Each row was made from one small tree. The marks that hang from a mark follow it in brackets, in alphabetical order. Every link used is in the known rows. Write each row's tree.
Known rows
fuba{tomu}: [-2.69 -1.56 -4.44 -1.27 1.68 -0.51 8.37 0.91 0.22 -0.62 1.46 0.13 0.08 -3.05 -0.34 -0.58 -1.15 -0.67 1.79 2.28 -2.76]
foto{tomu{fuba{zunu} nogu}}: [-4.75 -0.72 1.21 1.18 3.46 -5.16 2.40 -0.79 0.53 -1.60 3.09 2.30 -6.10 2.64 1.95 -0.70 -1.18 -1.48 0.38 0.57 0.47]
nogu{tomu{foto fuba}}: [-0.94 -0.69 -2.89 -2.92 1.35 -0.28 1.98 -0.64 1.66 -1.94 5.60 1.30 -0.84 -2.41 0.67 1.70 -1.23 2.56 0.44 2.48 1.32]
sudo{tomu{foto nogu}}: [-3.14 0.35 -3.69 -1.57 1.79 -3.10 5.80 0.66 -0.12 -2.61 3.23 -1.21 -3.60 -1.61 2.40 2.34 1.65 -0.99 -0.25 2.15 -0.79]
fuba{tomu{foto nogu} zunu{kozi}}: [-1.15 -0.41 2.72 -1.58 0.45 -1.05 -0.94 -0.71 1.77 0.18 -2.65 1.47 -0.41 -4.33 4.30 -3.42 2.77 -2.17 -1.15 -2.86 1.20]
sisog{tomu{foto fuba{zunu} nogu}}: [-4.56 -2.58 0.68 -1.26 3.04 -1.98 2.28 0.38 1.66 0.32 3.10 4.52 -1.36 -3.53 5.04 -0.71 0.34 1.76 -1.08 0.35 3.66]
zunu{fuba{tomu{foto}} kaza kozi}: [2.24 3.10 -2.97 -2.09 0.75 3.21 -0.80 0.51 -0.09 0.87 2.31 -2.65 -0.21 -5.95 -2.04 -2.33 0.57 0.56 -0.75 -0.70 -3.29]
sisog{tomu}: [-5.19 -0.42 -5.18 -0.64 3.44 2.97 8.94 2.10 0.30 0.05 1.97 0.01 2.31 -1.06 1.62 2.64 -0.08 1.30 1.09 3.62 -1.25]
kebo{kaza}: [-2.29 -0.36 -7.50 0.41 3.17 -0.66 5.73 2.04 0.47 -1.61 0.09 -2.89 1.48 -0.32 -0.49 2.25 -2.45 0.97 2.99 2.52 -3.47]
zunu{fuba{tomu} kaza kozi}: [1.22 2.34 -2.10 -1.65 1.00 2.52 0.64 0.69 -1.24 0.71 1.37 -2.07 -0.96 -3.62 -3.49 -2.18 -2.40 -0.09 0.42 0.71 -6.71]
foto{tomu{fuba{zunu}}}: [-4.45 0.09 0.22 1.37 2.89 -2.31 3.52 1.57 0.71 -0.02 2.20 1.78 -2.84 2.49 -0.22 -0.87 -1.97 -0.39 0.21 1.14 1.07]
kaza{zunu{fuba{tomu{nogu}} kozi}}: [1.45 0.31 -0.29 -2.53 1.57 -3.65 -2.83 -2.55 -2.20 -0.38 0.67 -1.55 -4.77 -3.55 1.82 -1.62 0.13 -2.00 -2.84 0.30 -3.54]
nogu{tomu}: [-3.28 0.55 -4.07 -1.91 1.73 0.61 3.97 -0.62 0.56 -2.05 2.18 -1.52 1.16 1.84 0.04 2.77 -2.23 0.52 1.38 3.94 -0.94]
nogu{tomu{foto fuba{zunu{kozi}}}}: [0.06 0.31 4.22 -2.53 -0.21 1.06 -4.65 0.19 2.25 0.33 -0.14 2.99 1.06 -1.31 1.55 -1.41 -1.16 1.38 -1.51 -0.84 2.57]
sisog{tomu{foto fuba nogu}}: [-3.25 -2.62 -2.92 -1.80 3.64 -1.33 5.75 -0.34 1.38 -1.38 6.24 3.13 -2.82 -5.17 4.37 1.79 1.56 2.09 0.39 1.49 0.59]
nogu{tomu{fuba}}: [-1.96 -1.55 -1.92 -2.42 1.65 -1.41 3.38 -0.59 0.63 -2.01 4.80 2.10 -1.72 0.09 -0.84 1.75 -4.27 1.78 1.65 3.78 -1.99]
tomu{foto fuba}: [-0.98 -0.31 -4.65 -0.85 3.14 -0.47 3.42 0.90 0.97 -1.16 4.13 1.86 -1.58 -4.21 1.77 0.68 -0.47 2.23 0.41 2.06 1.14]
foto{tomu}: [-4.40 2.14 -5.52 1.33 3.57 0.78 7.51 0.85 0.33 -1.59 2.54 -2.82 -1.41 2.69 -0.08 2.60 1.40 -1.22 1.53 2.44 -1.25]
tomu{fuba{zunu{kozi}} nogu}: [-1.18 -0.82 4.50 -0.20 2.53 -2.88 -2.19 -0.17 0.30 -0.50 -1.97 4.33 -3.53 -0.50 3.52 -2.02 -2.75 -0.76 -0.07 -0.25 -1.30]
kaza{zunu{fuba{tomu}}}: [-0.76 -0.18 -4.44 -2.07 1.91 -2.62 1.21 -0.45 -2.09 0.50 2.87 -1.88 -2.11 -3.25 -0.79 -1.32 -1.70 0.04 -2.68 2.86 -0.99]
kebo{kaza{zunu}}: [-1.01 -1.80 -7.56 -0.05 3.62 -0.80 2.64 0.64 -0.08 -1.12 0.48 -3.80 -0.32 0.60 0.47 1.76 -2.61 1.44 0.39 2.19 -1.35]
fuba{tomu zunu{kaza}}: [-3.37 -1.86 -1.41 -0.47 1.63 1.38 3.91 1.05 0.94 0.99 0.53 0.34 0.44 -0.26 -1.61 -3.80 -4.30 0.14 1.26 0.62 -1.71]
sisog{tomu{fuba{zunu} nogu}}: [-5.63 -3.42 1.72 -0.80 3.40 -2.91 3.86 0.59 0.58 0.12 2.45 5.16 -2.31 -1.10 3.73 -0.62 -2.75 1.04 0.10 1.68 0.22]
sudo{tomu{foto}}: [-2.90 1.14 -4.88 -1.30 1.22 -0.05 7.18 2.85 -0.14 -1.15 2.48 -1.50 -0.44 -1.98 0.16 2.02 1.10 0.30 -0.42 2.75 -0.45]
kaza{zunu}: [-2.06 -0.37 -5.54 -0.31 4.20 0.41 2.46 -0.38 -0.79 -0.76 1.00 -1.88 -1.18 0.76 2.16 1.34 -1.47 0.78 -1.24 3.23 0.67]
kebo{kaza{zunu{fuba{tomu} kozi}}}: [2.85 -0.56 -2.82 -2.12 0.53 -2.03 -1.76 0.86 -1.43 0.93 -0.47 -3.74 -0.62 -4.05 -2.26 -1.32 -1.54 -0.05 -1.32 -0.31 -5.28]

Write each row's tree
[-0.05 -0.02 2.62 0.14 2.61 2.56 -2.12 1.63 0.59 1.07 -0.91 2.98 -1.33 0.55 -0.82 -3.06 -5.55 1.53 0.62 -0.20 -2.77] | tomu{fuba{zunu{kaza kozi}}}
[-0.34 1.03 -7.49 -0.33 3.21 -2.72 -1.42 0.65 -1.80 -0.38 1.48 -5.25 -0.81 -0.42 -0.98 1.50 -3.11 1.55 -1.63 3.04 -1.60] | kebo{kaza{zunu{fuba}}}
[-2.01 -1.34 3.80 -1.17 0.80 -2.00 0.80 -0.62 0.56 0.11 -3.57 2.00 -1.21 -1.83 2.90 -3.30 -0.35 -2.97 0.04 -1.47 -2.10] | fuba{tomu{nogu} zunu{kozi}}
[0.63 4.91 -3.22 -0.29 2.92 3.30 -2.24 0.76 -1.41 0.14 0.15 -3.31 -0.43 -0.45 -1.95 -0.01 -2.77 0.64 -0.10 2.08 -5.09] | zunu{fuba kaza kozi}
[-4.27 -1.90 -0.16 -1.04 2.47 1.02 3.22 2.70 1.81 1.81 2.55 4.22 1.60 -3.60 2.76 -1.01 -0.29 2.98 -1.30 0.91 4.32] | sisog{tomu{foto fuba{zunu}}}
[-1.45 2.07 0.67 0.64 2.71 4.81 -1.68 1.46 0.71 1.07 -3.56 -0.59 1.51 2.32 0.25 -2.06 -3.38 0.31 0.36 -0.07 -1.77] | fuba{zunu{kaza kozi}}
[-1.68 -0.95 0.11 -2.05 1.31 1.64 -2.69 -0.37 2.36 -0.35 4.55 1.28 -0.50 0.22 -0.71 -1.79 -4.44 3.45 -0.15 0.78 2.76] | nogu{tomu{foto fuba{zunu{kaza}}}}
[-2.86 -1.02 0.20 -0.30 3.00 -4.04 -1.34 -0.79 1.37 -1.09 1.96 3.69 -3.38 -2.51 4.62 -1.65 -1.02 0.71 -0.89 0.36 3.94] | tomu{foto fuba{zunu} nogu}
[-2.41 -0.36 -0.82 -0.17 2.57 -1.10 -0.15 1.34 1.43 0.36 1.12 3.40 -0.13 -2.34 2.47 -1.77 -1.63 1.91 -1.09 0.87 4.47] | tomu{foto fuba{zunu}}
[-2.02 -1.54 3.38 -0.69 2.43 4.88 1.54 2.84 0.99 2.47 0.58 3.75 0.42 -0.70 -0.45 -2.16 -4.24 2.63 0.45 -0.19 -3.21] | sisog{tomu{fuba{zunu{kaza kozi}}}}
[-3.06 -1.98 1.23 -0.63 1.45 -1.25 3.79 3.70 -0.48 0.34 3.45 2.59 -3.65 1.45 -3.48 -2.10 -7.39 1.59 0.59 2.38 -3.57] | sudo{tomu{fuba{zunu{kaza}}}}
[-1.18 1.32 2.56 1.26 2.53 2.48 -0.46 1.39 0.95 0.71 1.06 1.01 -3.55 3.22 -2.07 -2.16 -2.63 0.11 0.88 -1.31 -3.00] | foto{tomu{fuba{zunu{kaza kozi}}}}
[-4.54 -2.38 0.46 -0.79 1.75 -4.18 3.89 -0.76 0.50 -0.58 -0.59 2.00 -1.63 -1.55 2.59 -2.81 -1.52 -2.07 0.58 0.49 -0.26] | fuba{tomu{nogu} zunu}
[-2.50 -0.90 0.84 -2.30 0.80 -1.01 -1.70 0.01 2.08 -0.30 3.03 2.51 0.48 -0.72 1.32 -0.80 -2.46 2.20 -1.13 1.20 4.49] | nogu{tomu{foto fuba{zunu}}}
[-1.35 -1.01 -3.73 -0.94 3.70 -3.36 2.49 -1.58 0.99 -2.74 5.06 2.47 -4.62 -4.13 3.96 0.83 0.17 1.05 0.64 1.62 0.73] | tomu{foto fuba nogu}
[-1.16 -1.35 3.09 -0.89 1.35 0.52 -0.03 -0.62 0.77 0.00 -1.76 0.89 -2.33 -0.83 0.83 -4.11 -2.32 -1.76 1.06 -1.98 -4.02] | fuba{tomu{nogu} zunu{kaza kozi}}
[0.89 1.39 -0.86 -1.81 1.77 -0.80 -0.26 -1.61 -1.28 -0.74 2.11 -1.78 -4.08 -3.32 -1.41 -2.07 -1.81 -1.37 0.68 0.13 -7.24] | zunu{fuba{tomu{nogu}} kaza kozi}
[1.04 2.36 -1.15 -2.43 0.80 -2.52 -0.95 -1.48 -0.34 -0.54 1.12 -1.05 -2.14 -6.90 2.20 -1.33 3.31 -1.74 -1.47 -0.75 -1.81] | zunu{fuba{tomu{foto nogu}} kozi}
[-2.79 -2.52 -0.55 -1.63 2.02 -6.19 6.94 0.89 -1.28 -2.87 5.06 2.65 -7.23 -1.28 -0.01 1.40 -3.51 -0.49 1.23 3.49 -5.32] | sudo{tomu{fuba nogu}}
[1.47 -0.52 -4.15 -0.36 2.82 1.31 -0.49 1.13 -0.08 -0.43 -2.54 -3.64 0.31 0.05 0.61 1.30 -1.30 0.63 -0.02 0.12 -3.37] | kebo{kaza{zunu{kozi}}}
[-2.18 -1.58 -4.22 -1.90 1.91 -2.57 5.85 -1.77 1.21 -2.24 3.30 -0.06 -2.46 -5.43 3.47 -0.41 2.64 -1.10 0.81 0.31 0.06] | fuba{tomu{foto nogu}}
[-3.34 -1.86 2.19 -1.52 1.11 -5.99 1.63 1.55 0.26 -1.06 3.14 3.50 -4.88 -2.12 2.31 -1.22 -1.54 -0.03 -1.43 0.95 1.35] | sudo{tomu{foto fuba{zunu} nogu}}
[0.16 0.21 0.92 -1.27 0.40 4.69 -0.66 1.30 2.12 1.71 -1.59 -0.08 1.79 -3.32 0.08 -4.41 0.02 0.12 -0.36 -2.79 -0.29] | fuba{tomu{foto} zunu{kaza kozi}}
[-1.41 1.14 -4.51 -2.09 1.64 -4.64 2.03 -1.75 -0.43 -1.42 4.16 -1.23 -2.85 -6.49 2.00 -0.78 1.98 -0.98 -1.10 1.25 -0.02] | zunu{fuba{tomu{foto nogu}}}
[-1.80 -1.66 -1.63 -2.04 1.65 -5.45 5.36 0.72 -0.08 -2.70 6.09 2.14 -6.46 -3.48 1.52 1.27 -0.42 0.36 0.06 2.05 -1.91] | sudo{tomu{foto fuba nogu}}
[-2.24 0.56 4.49 0.93 2.62 -3.12 -0.49 -0.62 0.68 -0.90 -0.03 2.48 -5.50 2.12 2.17 -1.23 0.04 -2.34 0.10 -1.50 -1.33] | foto{tomu{fuba{zunu{kozi}} nogu}}
[-0.92 0.11 3.45 -0.06 1.98 0.09 -1.44 2.14 0.35 1.02 -2.49 4.29 -0.27 -0.65 1.12 -2.30 -3.50 0.33 -0.27 0.29 -0.80] | tomu{fuba{zunu{kozi}}}
[-0.85 -0.58 1.95 -0.79 0.67 3.69 1.04 1.54 0.98 1.57 -2.64 0.62 0.84 -1.05 -1.41 -4.30 -3.04 -0.55 0.88 -1.41 -3.66] | fuba{tomu zunu{kaza kozi}}
[-3.40 -0.50 -2.62 0.68 4.18 -4.51 5.82 -1.46 0.15 -3.16 5.83 0.91 -7.41 0.95 1.06 1.87 -0.10 -1.25 2.02 1.74 -2.62] | foto{tomu{fuba nogu}}
[-1.52 -0.91 -2.61 -1.83 1.07 -2.27 6.43 3.17 -0.05 -1.12 5.38 1.77 -3.37 -3.73 -0.76 1.11 -1.11 1.49 -0.08 2.63 -1.35] | sudo{tomu{foto fuba}}
[-3.98 -0.75 0.51 1.41 4.19 -2.67 1.63 -1.21 0.92 -1.54 4.72 0.98 -7.16 3.87 -0.12 -1.45 -3.27 -0.42 1.48 0.11 -1.25] | foto{tomu{fuba{zunu{kaza}} nogu}}
